What can hang from each mark:
tizuf: moza tuvan zure
nezur: nute tane
tuvan: moza
beba: nezur nute tane
moza: tizuf
begi: zure
zure: beba vive
tane: moza nezur nute

Every row comes from one small tree of marks. Brackets hold a mark, then the marks that hang from it, in alphabetical order. Every link used is in the known rows. Which tree was each row made from?
Known rows:
(moza tizuf): [ -3  36  23  -1 -23 -12 -15 -37   3 -13   7 -25   5 -24  20  11 -74  -4
 -11  18 -19  19]
(moza (tizuf tuvan (zure (beba nezur nute) vive))): [  2  21  14 -15   3  -5 -23 -31 -18   0 -25 -27  -2 -37  30  22 -25   1
  -4  25   6   0]
(beba nezur nute (tane (moza (tizuf zure)))): [  2 -11   0  -6  21  15 -16  -5 -25   7 -10 -46  -3 -12  37  -1  32  15
 -20  10  -7  11]
(tane (moza tizuf) nezur nute): [-39  30  18   0   4  -9 -20 -15 -11 -13 -38 -15 -13   2  12 -36   9  21
  -2  31  -3  20]
(moza (tizuf zure)): [ -5  25  25  -6 -17   5 -25 -38   4 -12 -10 -29  -2  -8  19  18 -78  -6
 -13  22 -23  13]
(zure (beba nezur nute (tane moza)) vive): [  2  -1   8  -3  38 -11   6   6 -12  37   6   0  -8 -31  35  -7  66  24
  -4  -3  46   0]
(beba (nezur nute) (tane (moza (tizuf tuvan zure)))): [ -6   0 -17  -9   8   5 -23 -16 -20 -23  -9 -31  -4 -21  16   8   6   8
  -8   6 -20  10]
(moza (tizuf tuvan (zure beba vive))): [  0  31  15 -18  -5 -10 -27 -36  -4  -7 -21 -15  -2 -33  21  23 -42   0
  -3  23   4   0]
(tizuf (tuvan moza) (zure (beba (tane nute)))): [ -5   8  -5  -2   1   6 -25 -13  13  -6 -51 -10 -12 -21   5  29 -34  11
 -15   8  22 -11]
(tane (moza (tizuf tuvan zure)) nute): [-30  15  19  -4   8  -9 -28 -23  10 -18 -55 -23  -9  -3   4   0 -12  13
   6  34 -22   8]
(zure (beba nezur nute tane) vive): [ 13   2  12  -5  35  -8   6   3 -19  38   8  -4   1 -40  40  -2  46  20
  -8  -5  58   0]
(begi (zure (beba (nezur tane) nute))): [-21   1  10   7   7   8  -5  -7  14  17 -17 -36 -18   7  29  16 -19  -5
  -6  19   4   9]
(tizuf moza): [-19  25  10   0 -29 -16 -25 -29  25   1  -8 -23 -22 -22 -10   9 -44   2
 -13  26 -11   0]
(tane (moza (tizuf tuvan (zure vive))) (nezur nute)): [-24  34 -16  -1  -6  -7 -33 -27 -23 -26 -31 -13 -32  -3  -1 -20  -2  -1
   5  40 -16   1]
(tizuf tuvan): [ -3  37  -2   4 -36 -21 -14 -28  21 -25 -20 -31 -11 -36 -12  14 -59  -8
 -10  28  -3  12]
(zure (beba nezur (tane (moza tizuf) nute)) vive): [ -9   3  18 -13  36 -14   2  -1  -8  26   3   9   3 -36  35  -6  58  33
  -1 -11  44   6]
(zure (beba (nezur nute (tane (moza tizuf)))) vive): [-12   6   0   1  24 -15   1  -7 -11  18  14   7 -15 -34  25   5  31   0
  16   0  25  -1]
(tane (moza (tizuf tuvan zure)) nezur nute): [-38  27  11  -8   5  -3 -32 -18 -13 -21 -60 -21 -19   2   6 -27  10  19
  -2  39  -3  12]
(tane (moza tizuf)): [-28  27  11  10 -18 -16 -11 -28  25 -13   1 -16 -17  -2   3   0 -29   6
  -3  22 -39  17]
(nezur nute (tane (moza (tizuf tuvan zure)))): [-12  10 -33   2   4  -7 -44 -19  -5 -35 -12 -12 -26  -2  -6  16 -36 -39
  28  29 -35  -7]
(nezur nute (tane (moza (tizuf tuvan)))): [-11  15 -34   5   1 -15 -39 -18  -5 -35  -4 -10 -23  -9  -6  13 -34 -38
  29  27 -32  -4]
(begi (zure (beba (nezur nute) (tane moza)) vive)): [-16   0   4  -3  14   2  -9 -11  11  19  -8 -12 -16  -2  25   6  14  11
  -4   7  18   3]

Which tree is each row?
[-12  -4  10  -3  19   5  -7  -6   8  31 -12 -20 -15  -2  34   3  28  14
  -9  11  25   3] -> (begi (zure (beba nezur nute (tane moza)) vive))
[-24  -1   2   4   9   2  -8 -11  16  18  -7 -14 -26   0  20   9   9  -2
   5  13  11   2] -> (begi (zure (beba (nezur nute (tane moza))) vive))
[-16   6  17  -8  16  -3 -14 -10  24  21 -18  -3 -11   4  24   3   8  16
  -4  10  28   3] -> (begi (zure (beba (tane moza nute)) vive))
[-12  14  -5  10 -15   4 -17 -20  22  -6 -44 -14 -24 -19  -3  33 -50   3
 -15  15   7 -10] -> (tizuf (tuvan moza) (zure beba))
[-13  28   5  -7  14 -25  -7  -9  15  -1  -1   6  -2 -16  17  12 -10  18
  -1   3   8   7] -> (zure (beba (tane (moza (tizuf tuvan)))))
[-10  13  17 -11  13   1 -16  -9  11  21 -18  -6  -8  -1  28  -4   1  15
 -10  10  42   5] -> (begi (zure (beba (tane nezur nute)) vive))
[ -7   2  -5   5 -11   8 -11 -18   9   9 -35 -13 -26 -38   6  26  -6   9
 -16   6  29 -11] -> (tizuf (tuvan moza) (zure (beba nezur) vive))
[-17  16  10  16  10 -13  15  -9   1   5  -3 -14  -8 -21  14  11 -29   3
   2   7   3  11] -> (zure (beba (nezur nute)))
[-19  19  -4 -31   7  -8 -48 -17   3  -5 -64 -15 -23 -22  -4  20  -3  15
  -7  32  21 -20] -> (tizuf moza tuvan (zure (beba (tane nezur nute))))
[ -8  10  10  -6   9  -8 -21  -5  17 -10 -15  -9   2  -3   5  -9  -4  20
 -10   6   6  15] -> (beba (tane moza nute))
[-13   3  -2   6  22 -14   5  -2  -3  19  13   7 -20 -31  17   2  33   0
  15   0  29   0] -> (zure (beba (nezur nute (tane moza))) vive)
[ -4  -1  13  -5  17   7  -7  -8   3  31 -10 -23  -9  -8  37   7  14  11
 -12   9  34   3] -> (begi (zure (beba nezur nute tane) vive))
[-15  18  -1 -23  -3 -14 -40 -27  14   9 -48 -10 -33 -35  -8  25   1   7
  -1  34  22 -26] -> (tizuf moza tuvan (zure beba vive))
[-41  24  14  11   1  -7 -12  -5   5 -10 -41 -15 -24  10  -5 -41  13  20
  -5  31   5  20] -> (tane moza nezur nute)
[ -6   2 -12  -3   8   0 -15 -15 -19 -18   6 -27  -1 -21  19   1   5  10
  -9   0 -20  15] -> (beba (nezur nute) (tane (moza tizuf)))
[ 11  10  -4 -11  18  -2 -34 -12 -13  -3 -22 -27  -2  -7  23   2   2   7
 -11  24  -3  -1] -> (beba nute (tane (moza (tizuf tuvan zure))))
[ -8  14  -1 -21   8 -12 -42 -23   1  17 -57 -16 -32 -34  -1  23  10   4
   1  40  26 -31] -> (tizuf moza tuvan (zure (beba nute) vive))
[ -5  12   9  20 -32  13 -16 -33  13  -1  -5 -17 -10 -18  16  20 -74   2
 -28   1 -12   2] -> (tuvan (moza (tizuf zure)))
[-19   1  11   2  22 -12   7   2   7  26   8   5 -16 -31  21  -1  45  11
   8  -4  39   6] -> (zure (beba (nezur (tane moza nute))) vive)
[-25  13  19  -7  10 -10 -29 -23   7 -12 -52 -17  -9  -9   5  -3   1  14
   7  33 -11   5] -> (tane (moza (tizuf tuvan (zure vive))) nute)
[-18  20  -5 -17 -28  -5 -49 -35  21 -15 -54 -36 -33 -23 -20  28 -42  -3
 -12  43 -11 -14] -> (tizuf moza tuvan zure)
[-40  23  20  -3   8   3 -26 -15 -10 -13 -49 -18 -19  13  11 -32   6  20
  -4  34  -6  16] -> (tane (moza (tizuf zure)) nezur nute)
[ -6  33  15 -14  -8  -9 -25 -35   0 -16 -26 -23  -2 -24  19  28 -62  -2
  -4  26 -12   4] -> (moza (tizuf tuvan (zure beba)))
[-14  19   5  -8   7  -3 -22  -1   1 -12 -18  -9  -5   0   7 -28  11  24
 -16  10  19  18] -> (beba (tane moza nezur nute))
[-19  22  -9 -29  -1  -8 -47 -20   8  -6 -52 -15 -28 -22  -5  23  -9  12
  -9  30  15 -19] -> (tizuf moza tuvan (zure (beba (tane nezur))))
[ -7  -2   6   6  29 -10   7   5  -7  36   7  -5 -20 -30  29  -1  53   4
   8   5  39  -1] -> (zure (beba (nezur (tane moza)) nute) vive)
[-23  11  -5  -5   1 -11 -34 -10  15 -21 -15 -15 -14 -10   3   5 -10 -15
  14  20 -11   9] -> (nezur (tane (moza (tizuf tuvan)) nute))
[-24   1   4  -7  18  -3 -31  -5  13  -4 -13  -2 -18  -1  12   5   6  -9
  17  14   1   4] -> (nezur (tane (moza (tizuf (zure beba vive))) nute))
[ -3  10  -5   5 -11   2 -18 -21  16   7 -37  -3 -25 -31   1  26 -22   6
 -12  11  29 -16] -> (tizuf (tuvan moza) (zure beba vive))
[ -5   5 -19  -7   5  -4 -18 -16 -20 -23  -1 -29  -1 -29  16   4   8   9
  -7   4 -18  12] -> (beba (nezur nute) (tane (moza (tizuf tuvan))))
